Each row comes from the steps of one path. Every step used is in the known rows, and no mark comes twice. Write the path behind each row, first mark first.
Known rows:
bizu, punogid, kizeli: -3.81	1.82	1.60	1.53	2.10	1.48	0.55	-1.19	-1.99	-0.52	4.45	-1.52	-1.91	-0.76	0.91	2.25	3.88	-0.22	1.87	2.01	0.83	0.98	-0.27	-1.62
naleb, punogid, bizu, kalova: -0.82	1.89	0.16	-0.80	2.98	0.85	0.99	-1.10	-1.23	3.30	0.13	-6.01	0.28	0.50	0.09	0.32	2.07	-2.15	-1.46	5.72	-0.04	1.93	-0.05	2.43
rilig, punogid, kizeli, nogez, noru, rafu: -1.44	0.94	1.96	4.89	7.83	3.41	3.34	-2.39	-0.04	-3.13	2.70	-2.35	1.75	-1.65	-1.56	0.94	1.70	1.02	1.23	-0.20	4.13	-3.00	-5.56	2.23
nogez, noru, rafu, kizeli, punogid: -3.31	-1.63	1.82	3.02	4.41	4.10	4.92	-3.46	1.67	-4.79	0.68	0.98	1.69	-0.16	-2.10	0.77	0.52	-1.10	3.18	0.41	5.32	-4.45	-3.90	2.40
nogez, kizeli, punogid, bizu, kalova, naleb: -0.18	-3.01	-0.72	-0.50	0.84	3.53	1.45	2.32	-2.93	-1.84	-2.47	-4.95	1.56	-4.43	-2.00	1.66	2.00	-4.54	2.08	1.58	1.99	1.26	-4.74	2.42
nenodar, rafu, kizeli, punogid, bizu: 0.30	-0.23	2.60	0.16	2.14	0.75	4.61	-2.51	1.44	-0.97	3.11	-1.63	-2.82	0.65	2.21	2.43	-1.35	-2.20	2.96	0.77	3.44	-4.49	-0.61	2.17
kizeli, nogez: 0.98	1.37	-0.74	0.92	0.41	0.61	-0.54	-1.66	0.84	0.92	-1.47	-1.07	0.24	-1.61	0.13	-0.28	-2.68	-1.95	1.79	-1.81	1.45	0.15	-2.23	0.40
rilig, nogez, kizeli, rafu, noru: -2.63	0.89	-1.06	6.06	1.83	4.20	0.93	-0.70	1.47	-3.98	0.28	-2.85	5.88	1.29	-0.29	1.06	-1.83	-1.79	0.83	-0.93	3.88	-3.59	-4.04	3.02
rafu, kizeli, nogez: -2.07	-0.25	-0.84	1.98	1.16	2.42	1.23	-2.89	1.01	-2.16	-0.83	-1.67	-0.11	0.41	-0.66	-0.10	-2.47	-2.87	3.47	-1.08	3.62	-2.94	-2.89	0.83
rilig, nogez, kizeli: -1.47	-0.75	-0.60	3.22	1.14	2.88	0.22	0.96	-0.82	-0.44	-0.99	-4.25	2.18	-0.35	0.83	3.43	0.75	0.15	2.23	0.68	2.11	0.48	-1.61	0.12
nogez, noru, rafu, kizeli, punogid, bizu, kalova, naleb: -1.04	-3.41	-0.76	1.00	3.59	5.42	3.93	-0.05	-1.80	-5.64	-1.63	-4.04	2.12	-2.53	-3.88	0.67	1.83	-3.05	1.85	2.10	4.77	-2.26	-7.90	4.61
rilig, nogez, noru, rafu: 0.57	0.21	-0.34	3.97	4.07	3.24	1.70	-1.02	0.33	-2.41	0.00	-1.77	2.98	-0.10	-0.94	1.86	0.23	2.86	-0.06	0.52	3.05	-0.71	-4.84	2.86
rilig, nogez: -0.26	0.81	-1.15	2.72	-0.62	1.61	-1.02	-0.71	-0.37	1.05	-1.55	-2.16	0.76	0.46	0.78	0.99	-0.79	0.36	1.34	0.19	1.66	1.71	0.44	-0.04
kalova, naleb, punogid, kizeli, rafu: -3.25	-0.29	2.38	1.88	1.12	0.19	1.78	-1.59	-1.67	-3.00	4.85	1.12	0.16	1.06	-0.28	2.25	2.43	-2.99	-0.42	0.12	-0.24	-0.13	-0.26	-1.08
nogez, noru: 1.95	-0.36	-0.28	0.71	2.15	0.75	0.87	0.86	0.57	-1.62	-1.86	-3.01	2.43	-1.55	0.75	-0.89	0.54	1.93	0.31	0.27	0.83	-1.40	-3.29	0.07
rilig, nogez, kizeli, punogid, bizu, kalova: -1.68	1.29	0.01	1.74	2.83	4.10	1.04	-0.41	-1.07	1.67	-2.27	-8.29	1.93	-2.75	0.31	2.45	1.13	-4.19	3.01	3.55	3.46	1.93	-3.50	2.59
naleb, punogid, kizeli, rafu, noru: -3.88	2.23	1.69	4.19	2.92	0.78	2.01	-2.52	1.23	-3.25	4.31	-0.88	3.28	3.78	0.53	-0.28	0.69	-1.97	-0.63	1.08	1.99	-4.05	-1.08	1.64
rafu, kizeli: -3.41	-1.84	-0.04	1.13	0.78	2.02	2.01	-1.39	0.38	-3.33	0.58	-0.84	-0.20	2.33	-0.93	0.18	0.13	-1.02	1.90	0.82	2.46	-3.61	-0.83	0.48
nogez, noru, rafu, kizeli: -2.61	-2.10	0.40	2.68	4.87	3.81	4.29	-1.71	0.90	-6.24	1.73	-0.86	1.85	2.05	-2.41	1.02	0.93	1.27	0.93	1.06	4.07	-5.58	-5.33	3.03
punogid, kizeli, nogez: -0.73	2.02	1.07	1.43	1.91	0.03	-0.07	-1.19	-0.12	-0.69	1.40	-3.05	-0.83	-0.67	1.29	1.09	-0.26	-2.52	2.93	-1.10	1.70	-0.70	-3.47	-0.69
rafu, kizeli, punogid, bizu: -2.11	-0.97	2.99	0.74	1.72	1.33	4.47	-2.68	1.23	-0.81	0.14	-1.87	-1.98	-0.89	0.38	0.70	-1.16	-2.81	3.25	2.10	3.21	-3.21	-0.66	1.98
rilig, punogid, kizeli, nogez: -2.48	1.64	1.74	3.64	3.87	1.69	0.88	-2.37	-0.77	0.03	1.85	-2.78	-0.83	-1.50	0.30	0.07	0.97	-1.92	2.97	-0.71	2.66	-0.93	-0.77	-0.80
bizu, kalova: -1.20	1.39	-2.13	-0.77	1.09	2.19	-1.62	0.42	-1.41	0.20	-1.13	-3.98	1.73	-0.15	-1.47	-0.58	1.80	-2.51	-0.26	1.69	0.67	1.63	-2.33	1.01
kalova, bizu, punogid, kizeli, nogez, noru: 0.84	2.62	-0.39	3.67	3.08	3.29	2.30	-1.22	-0.12	-1.94	-1.59	-4.14	-0.62	-4.30	0.39	1.79	0.54	0.22	2.99	0.96	3.71	-1.20	-5.15	0.40

Write each row's path:
0.05	-0.55	-1.07	2.42	3.15	2.95	2.09	-1.85	1.41	-3.63	-2.68	-4.43	2.35	-1.18	0.16	-1.02	-1.73	-0.61	3.48	-0.73	4.05	-4.16	-5.92	0.81 : rafu, kizeli, nogez, noru
-2.47	0.17	-0.19	3.97	2.30	2.90	1.66	0.00	1.72	-4.76	1.46	-1.28	5.30	1.02	-0.92	0.32	-1.18	-2.16	-0.16	-1.21	2.60	-4.76	-4.36	3.06 : nogez, kizeli, rafu, noru
0.02	1.69	-0.63	-1.33	2.08	1.30	-0.04	0.63	-1.21	1.41	-0.70	-6.33	0.23	-0.86	-0.38	0.06	0.91	-2.42	-0.72	3.57	0.50	1.01	-3.20	2.72 : punogid, bizu, kalova
-4.73	-1.45	2.05	2.47	2.76	3.67	4.17	-4.04	1.34	-3.52	2.07	3.09	0.01	0.88	-2.62	1.45	0.26	-2.54	2.98	0.28	4.76	-3.45	-1.56	2.36 : noru, rafu, kizeli, punogid
-2.41	3.00	0.69	2.29	2.29	1.82	-0.06	-2.75	-1.11	0.39	2.64	-2.27	-1.54	-2.30	0.99	1.82	0.91	-2.20	3.46	-0.09	2.15	1.19	-2.50	-1.04 : bizu, punogid, kizeli, nogez
1.36	-2.43	1.39	-0.47	0.18	-0.79	2.78	0.07	-1.79	1.32	0.09	-1.36	-1.36	-0.54	0.37	0.99	0.70	-0.06	-1.24	3.21	-0.75	0.81	1.57	1.58 : kalova, naleb, punogid, bizu
-4.97	2.91	2.32	2.53	2.43	1.95	0.98	-2.88	-0.92	-1.97	6.38	0.60	-1.00	-0.73	0.20	2.68	2.12	-2.62	0.61	-0.06	0.76	0.45	-1.48	-0.99 : bizu, punogid, kizeli, rafu
-0.22	2.40	0.28	4.55	5.32	4.44	3.93	-2.46	-0.14	-3.43	1.43	-1.07	-0.65	-3.20	-2.17	3.53	0.79	1.03	1.26	0.96	4.59	-1.87	-6.55	3.18 : kalova, bizu, punogid, kizeli, nogez, noru, rafu
-0.92	-1.77	-2.16	-0.43	-0.03	1.81	-0.28	0.03	-3.16	0.27	-1.30	-1.57	1.87	0.17	-2.04	-0.12	3.33	-2.15	-0.91	2.76	0.04	3.05	0.89	0.42 : bizu, kalova, naleb, punogid
1.53	0.73	-0.06	2.53	4.84	2.46	2.05	-1.83	1.18	-2.46	0.16	-0.87	2.50	-1.72	-1.46	0.79	-1.31	0.91	0.31	-1.21	2.95	-2.04	-6.86	3.09 : kizeli, nogez, noru, rafu
-4.52	2.94	0.69	4.48	2.59	2.97	1.11	-2.39	0.47	-3.96	4.67	-0.72	2.56	1.10	-0.24	0.05	0.80	-2.12	0.55	-0.02	2.77	-2.94	-2.99	1.69 : bizu, punogid, kizeli, rafu, noru
-4.35	-1.81	0.64	2.07	3.20	3.26	3.60	-2.29	0.49	-4.74	3.16	1.53	-0.07	3.14	-2.99	1.77	0.44	-0.21	0.58	0.77	3.44	-4.32	-2.80	2.92 : noru, rafu, kizeli
-3.01	1.01	2.88	0.90	2.65	-1.27	1.59	-1.37	-1.10	0.44	3.90	-1.93	-0.97	2.65	1.81	1.73	3.97	-0.12	0.41	3.24	-0.32	-0.12	2.20	-1.63 : naleb, punogid, kizeli
0.75	-1.90	-1.10	-1.08	-0.46	2.39	0.56	1.16	-2.61	-0.66	-2.82	-3.21	0.46	-3.83	-2.07	-0.14	1.01	-4.39	1.27	1.33	1.52	1.94	-3.36	2.20 : kizeli, punogid, bizu, kalova, naleb
-1.45	3.29	0.02	3.30	1.15	2.73	1.42	-2.37	-0.80	-0.16	0.43	-1.45	-3.24	-3.09	-0.31	2.90	-0.04	-1.90	3.02	0.72	3.14	0.24	-2.03	0.17 : kalova, bizu, punogid, kizeli, nogez
-3.72	0.73	-1.01	3.41	2.08	2.88	0.69	-0.72	-1.40	-4.86	2.34	-2.94	4.84	2.51	-1.76	-0.75	2.38	-4.24	-0.73	1.30	2.48	-2.24	-3.67	2.28 : bizu, kalova, naleb, punogid, kizeli, rafu, noru
-3.44	3.25	-0.02	5.56	1.33	3.77	2.55	-1.85	0.70	-4.52	2.58	0.28	0.88	0.31	-1.50	1.22	-0.20	-1.80	0.08	0.70	3.71	-3.93	-2.56	2.84 : kalova, bizu, punogid, kizeli, rafu, noru
-1.42	2.07	1.02	3.61	6.51	3.61	2.54	-2.83	-0.42	-2.93	3.39	-1.97	1.13	-2.43	-0.84	2.47	1.72	0.71	1.74	0.31	3.55	-1.08	-7.02	1.98 : bizu, punogid, kizeli, nogez, noru, rafu
2.53	0.18	-1.34	1.92	3.67	2.40	2.27	-1.85	1.76	-3.80	0.28	-4.18	1.49	0.27	1.86	0.63	-1.89	-0.14	3.23	-2.04	4.29	-5.44	-5.76	0.79 : nenodar, rafu, kizeli, nogez, noru
-0.71	1.87	0.48	-0.77	2.08	1.93	0.87	-1.09	-0.41	1.99	-1.34	-4.95	0.24	-2.45	-0.52	-0.08	0.63	-4.35	1.20	3.11	1.90	1.37	-2.45	2.55 : kizeli, punogid, bizu, kalova
